Known rows, with every way that one mark hangs from another:
(sapo ribida (zofiv logut vutob)): |  36.8 |   5.8 |  32.5 |  14.4 |  30.5 | -32.2 |  14.0 |  21.3 | -22.0 |  -2.1 |  12.9 |  14.8 | -37.6 | -12.1 | -59.3 |  36.7 | -32.1 |  -5.5 |  -7.0 |
(vutob (zofiv zunu)): |  27.6 |   1.1 |  47.1 |  -4.4 |  13.7 |   0.3 |   2.3 |  15.0 |  -3.2 |  16.6 |  35.7 |  42.5 |   0.4 |   8.0 | -37.6 |   6.3 | -32.2 |  -3.7 | -40.7 |
(sapo (ribida logut zunu)): |   2.8 |  -1.5 |  33.7 |  19.4 |  29.2 | -28.3 |   5.9 |  -3.4 |  10.2 | -21.2 |   8.2 |  39.5 |  -3.9 | -11.6 | -27.2 | -25.0 | -27.5 |  12.1 | -10.0 |
(logut (ribida (sapo zofiv) vutob zunu)): |  12.4 | -25.9 |  28.1 |  -6.8 |  -3.8 | -33.3 |  -0.7 | -27.1 |  17.0 |  34.3 |  11.4 |  37.5 |  18.7 |   3.8 | -33.5 |  -5.0 | -49.3 |  -9.1 |  -3.1 |
(zofiv logut vutob zunu): |   1.5 |  12.0 |  29.3 |  16.3 |  43.0 | -13.6 |  24.3 |  17.2 | -29.8 |   3.2 |  27.6 |  45.6 |  -6.9 |  -0.3 | -49.0 |  10.0 | -24.8 |   2.5 | -15.4 |
(vutob (zofiv (logut ribida) zunu)): |  19.5 | -25.9 |  42.8 |  14.6 |   7.9 | -25.5 |  35.5 |  11.9 | -14.2 |  22.6 |  34.3 |  51.1 |  -4.8 |   1.2 | -52.9 |   7.8 | -43.6 |  21.9 | -22.4 |
(ribida logut sapo (vutob zofiv)): |  34.2 |  57.2 |  75.1 | -36.0 | -38.0 |  -1.8 | -10.1 |   8.0 |  -5.5 |  23.6 |   8.2 |  37.1 |  18.3 | -42.3 | -18.3 | -21.4 | -42.6 | -17.3 | -26.2 |
(vutob (zofiv logut zunu)): |  22.7 |   5.4 |  50.8 |   4.9 |   8.7 | -10.0 |  35.6 |  22.5 | -19.5 |   5.7 |  37.1 |  43.8 |  -6.0 |  -4.7 | -43.7 |   3.8 | -37.0 |  11.6 | -42.1 |
(zunu zofiv): |  35.6 |  23.2 |  37.8 | -15.7 |  12.7 |   1.3 |   2.9 |  -2.9 |   8.7 |  30.7 |  35.7 |  48.2 |  -6.1 |  -4.8 | -39.5 |  -2.2 | -15.3 |   3.0 | -18.7 |
(ribida logut): |  24.5 |  50.6 |  72.1 |  -6.1 |  25.9 |  -0.7 |   5.6 |  -2.9 |   0.1 | -21.5 |  16.2 |  54.3 |  -5.5 | -27.6 | -39.3 | -20.2 | -11.8 |   7.3 | -17.3 |
(zofiv logut (zunu ribida)): |  -4.4 |  -7.0 |   8.6 |  19.7 |  39.0 | -35.8 |  36.1 |   7.5 |  -0.1 |   3.8 |  23.4 |  55.7 |   9.0 |   2.8 | -68.6 | -14.2 | -22.3 |  22.8 | -26.9 |
(ribida logut vutob zunu): | -17.1 |  22.0 |  49.5 |   6.4 |  22.1 | -21.4 |  15.2 |   2.9 |  -6.4 |   6.2 |  -2.8 |  43.1 |  19.9 | -16.7 | -15.2 | -36.2 | -32.6 |  -8.4 | -25.0 |
(ribida logut sapo zunu): |  16.6 |  30.4 |  55.0 | -13.2 |  -5.8 |  -6.1 |   7.8 | -26.6 |  17.9 | -25.8 |  19.9 |  55.7 |  19.2 | -17.0 | -24.5 | -42.4 | -30.0 |  12.2 |  -8.7 |
(zofiv vutob): |  24.8 |  37.3 |  42.9 |  -2.3 |  40.3 |   4.0 |  -7.7 |   8.6 | -10.8 |  15.8 |  24.7 |  45.6 |  -4.1 |  -5.8 | -49.6 |  11.9 |  -6.3 | -12.3 | -18.4 |
(zofiv vutob (zunu ribida)): |  -1.9 | -12.4 |  -2.5 |  15.6 |  45.3 | -26.0 |  -4.7 |  11.0 |   0.0 |  31.0 |  13.5 |  40.3 |  13.5 |  21.8 | -61.7 |   0.5 | -28.2 |  -9.3 | -13.6 |
(ribida zunu): |   8.8 |   5.9 |  36.4 |   6.8 |  37.6 |  -7.2 |  15.0 | -10.4 |  11.3 |  -0.7 |  30.4 |  55.8 |  11.8 |   7.5 | -37.1 | -16.3 | -11.6 |   9.0 | -33.0 |
(zunu (ribida logut vutob)): |  -6.6 |  33.2 |  35.5 |   1.1 |  21.5 | -34.2 |   6.1 |  11.4 |   1.7 |  24.1 | -12.7 |  44.4 |  22.2 | -25.7 | -45.8 | -31.8 | -25.3 |  -9.1 | -22.5 |
(logut ribida): |  23.6 |   5.9 |  42.2 |   3.2 |  40.6 | -11.7 |   0.3 | -14.5 |  10.2 |  17.4 |  30.7 |  65.1 |  -2.0 |  -5.6 | -57.1 |   2.7 |  -4.0 |  15.2 |  -9.4 |

Rows:
|  14.4 |  19.1 |  30.9 | -19.7 |  11.4 | -14.6 | -20.5 | -21.5 |  10.4 |  43.4 |  22.6 |  64.0 |  20.1 | -22.8 | -42.2 |  -6.8 | -12.2 |  -0.6 |  -1.8 |
(logut (ribida sapo vutob))
|   4.2 |   2.3 |   0.1 |   3.8 |  11.2 | -31.0 |  15.5 |  -0.1 |  -4.4 |  17.3 |  22.3 |  47.8 |  19.7 |  -0.2 | -67.1 |  -8.3 | -36.1 |   7.5 |  -5.0 |
(zofiv logut vutob (zunu (ribida sapo)))
|  -6.4 |  -8.5 |   2.1 |  24.6 |  40.1 | -36.9 |  29.5 |  18.6 | -15.7 |  20.0 |  14.7 |  41.9 |   8.6 |   9.3 | -68.9 |  -1.2 | -32.1 |   4.8 | -15.7 |
(zofiv logut vutob (zunu ribida))
|  13.5 |  14.4 |  29.6 |  -7.1 |   2.9 | -25.2 |   5.3 |  29.2 |   1.6 |  64.3 |   5.1 |  33.1 |  26.8 |  -8.3 | -51.4 |  -6.5 | -32.0 | -19.2 | -49.5 |
(zunu (ribida (vutob zofiv)))
|   4.1 | -24.4 |  -4.1 |  21.5 |  10.7 | -36.0 |  29.1 |  16.0 | -14.8 |  36.2 |  20.6 |  22.6 | -10.9 |   5.1 | -35.1 |   4.9 | -43.8 |   8.1 |  -1.8 |
(sapo (ribida (zunu (zofiv logut vutob))))
|  42.6 |  27.3 |  43.8 | -15.5 | -17.2 | -26.1 |  -5.0 |  -7.0 |  10.4 |   0.4 |  -7.3 |  19.3 |   5.6 | -13.4 | -59.2 |  -7.9 | -54.4 | -16.4 |   7.6 |
(zunu (ribida logut (sapo (zofiv vutob))))
|  -0.6 |  10.9 |   5.5 |  -2.4 |   4.4 | -42.0 |  36.3 |  18.9 |  -5.0 |  65.7 |   8.8 |  38.4 |  15.3 | -16.1 | -53.4 | -17.6 | -32.0 |   3.1 | -25.7 |
(zunu (ribida vutob) (zofiv logut))
|  -0.7 |  11.0 |  17.3 | -16.6 | -24.8 | -23.8 |  32.8 |  -8.0 |  -2.8 |  44.2 |  25.9 |  45.3 |  24.6 | -14.8 | -19.7 | -28.7 | -41.8 |   6.1 | -16.3 |
(ribida sapo vutob (zunu (zofiv logut)))
|  17.4 |   9.0 |   6.5 |   4.6 |   4.1 | -31.0 |  36.5 |  19.4 |  -9.8 |  53.0 |  15.0 |  33.2 |   3.1 |  -2.5 | -66.0 |  -2.2 | -37.2 |   4.2 | -10.1 |
(zunu ribida (zofiv logut vutob))
|  30.8 | -28.2 |  28.4 |  -0.9 |  -1.5 | -23.8 |  -0.9 | -27.3 |  14.1 |  20.7 |  17.5 |  31.3 |   7.5 |  17.2 | -46.3 |   9.4 | -53.2 |  -7.1 |  13.2 |
(logut (ribida (sapo (zofiv vutob)) zunu))
|  27.7 |  27.7 |  33.5 |  -4.2 |   8.4 |  -8.4 |  29.1 |  16.9 | -22.9 |  36.1 |  27.4 |  35.9 | -13.4 | -12.0 | -45.9 |   9.4 | -29.5 |   1.3 | -10.2 |
(zunu (zofiv logut vutob))
|  32.4 | -27.9 |  24.2 |  -4.8 |   7.5 | -19.9 | -19.5 | -20.9 |   3.9 |  20.5 |  22.6 |  33.9 |  -4.6 |  16.8 | -51.6 |  24.5 | -52.6 | -11.2 |  21.2 |
(logut (ribida (sapo (zofiv vutob zunu))))
| -18.7 | -21.7 |  20.0 |  16.4 |  36.4 | -32.0 |   8.8 |  -8.0 |   3.7 |  45.0 |  12.5 |  55.4 |  23.2 |   4.2 | -32.2 | -15.0 | -25.5 |  -0.2 | -16.8 |
(logut (ribida vutob zunu))
|  20.1 |  17.4 |  49.3 |   1.0 |  19.9 | -35.0 | -12.5 |  14.8 |  -7.2 |   0.8 | -12.3 |  14.2 | -21.6 | -30.0 | -28.3 |   5.5 | -40.2 | -20.9 |  -8.9 |
(sapo (ribida logut vutob) zofiv)
|  20.6 |  16.3 |  35.6 | -16.2 | -33.0 |  -8.1 |   4.9 | -14.5 |   4.5 |  20.6 |  13.7 |  31.8 |  15.1 |  -5.0 | -16.1 | -31.0 | -58.0 |  -5.4 |  13.3 |
(ribida logut sapo (zunu (zofiv vutob)))
|  13.4 |  18.0 |  40.5 | -19.2 | -20.5 | -13.1 |  15.2 |  16.0 | -19.7 |  31.9 |  30.1 |  41.4 |  18.0 | -21.6 | -28.6 |  -5.5 | -45.1 |  -5.6 | -35.2 |
(ribida sapo (vutob (zofiv logut zunu)))
|   9.8 | -36.9 |  15.9 |   8.9 |   9.2 | -24.0 |  18.7 | -19.3 |  18.2 |  47.4 |  30.6 |  51.3 |   8.1 |  18.4 | -35.7 | -14.3 | -38.0 |  18.2 |  -2.0 |
(logut (ribida (zunu zofiv)))
|  27.6 |  42.5 |  41.4 | -18.8 |  -6.4 | -18.3 |  -2.2 | -18.8 |  25.4 |  -7.7 |  11.1 |  56.7 |  22.0 | -26.0 | -56.9 | -38.6 | -22.9 |  11.7 |  -6.1 |
(zunu (ribida logut sapo))
|  39.3 |  15.7 |  50.0 |   8.1 |  20.6 | -25.7 | -13.6 |  14.3 | -10.5 | -12.8 |  -6.6 |   7.5 | -33.2 | -15.9 | -41.2 |  21.5 | -45.0 | -19.0 |   6.0 |
(sapo (ribida logut) (zofiv vutob))
|   7.1 |  -9.6 |  21.6 |   9.9 |   5.0 | -26.2 |  26.9 | -19.5 |  -3.8 |  18.9 |  27.6 |  56.1 |  15.7 |  -1.4 | -50.6 |  -8.9 | -36.0 |  19.6 |   6.2 |
(zofiv (logut (ribida sapo zunu)) vutob)
|   0.9 |  15.8 |  64.1 |   0.7 | -12.4 | -17.9 |  21.2 |  20.8 | -11.8 |  25.3 |  -2.5 |  28.4 |  21.3 | -16.3 |  -9.9 | -28.6 | -54.7 | -16.2 | -40.4 |
(ribida logut (vutob zofiv) zunu)
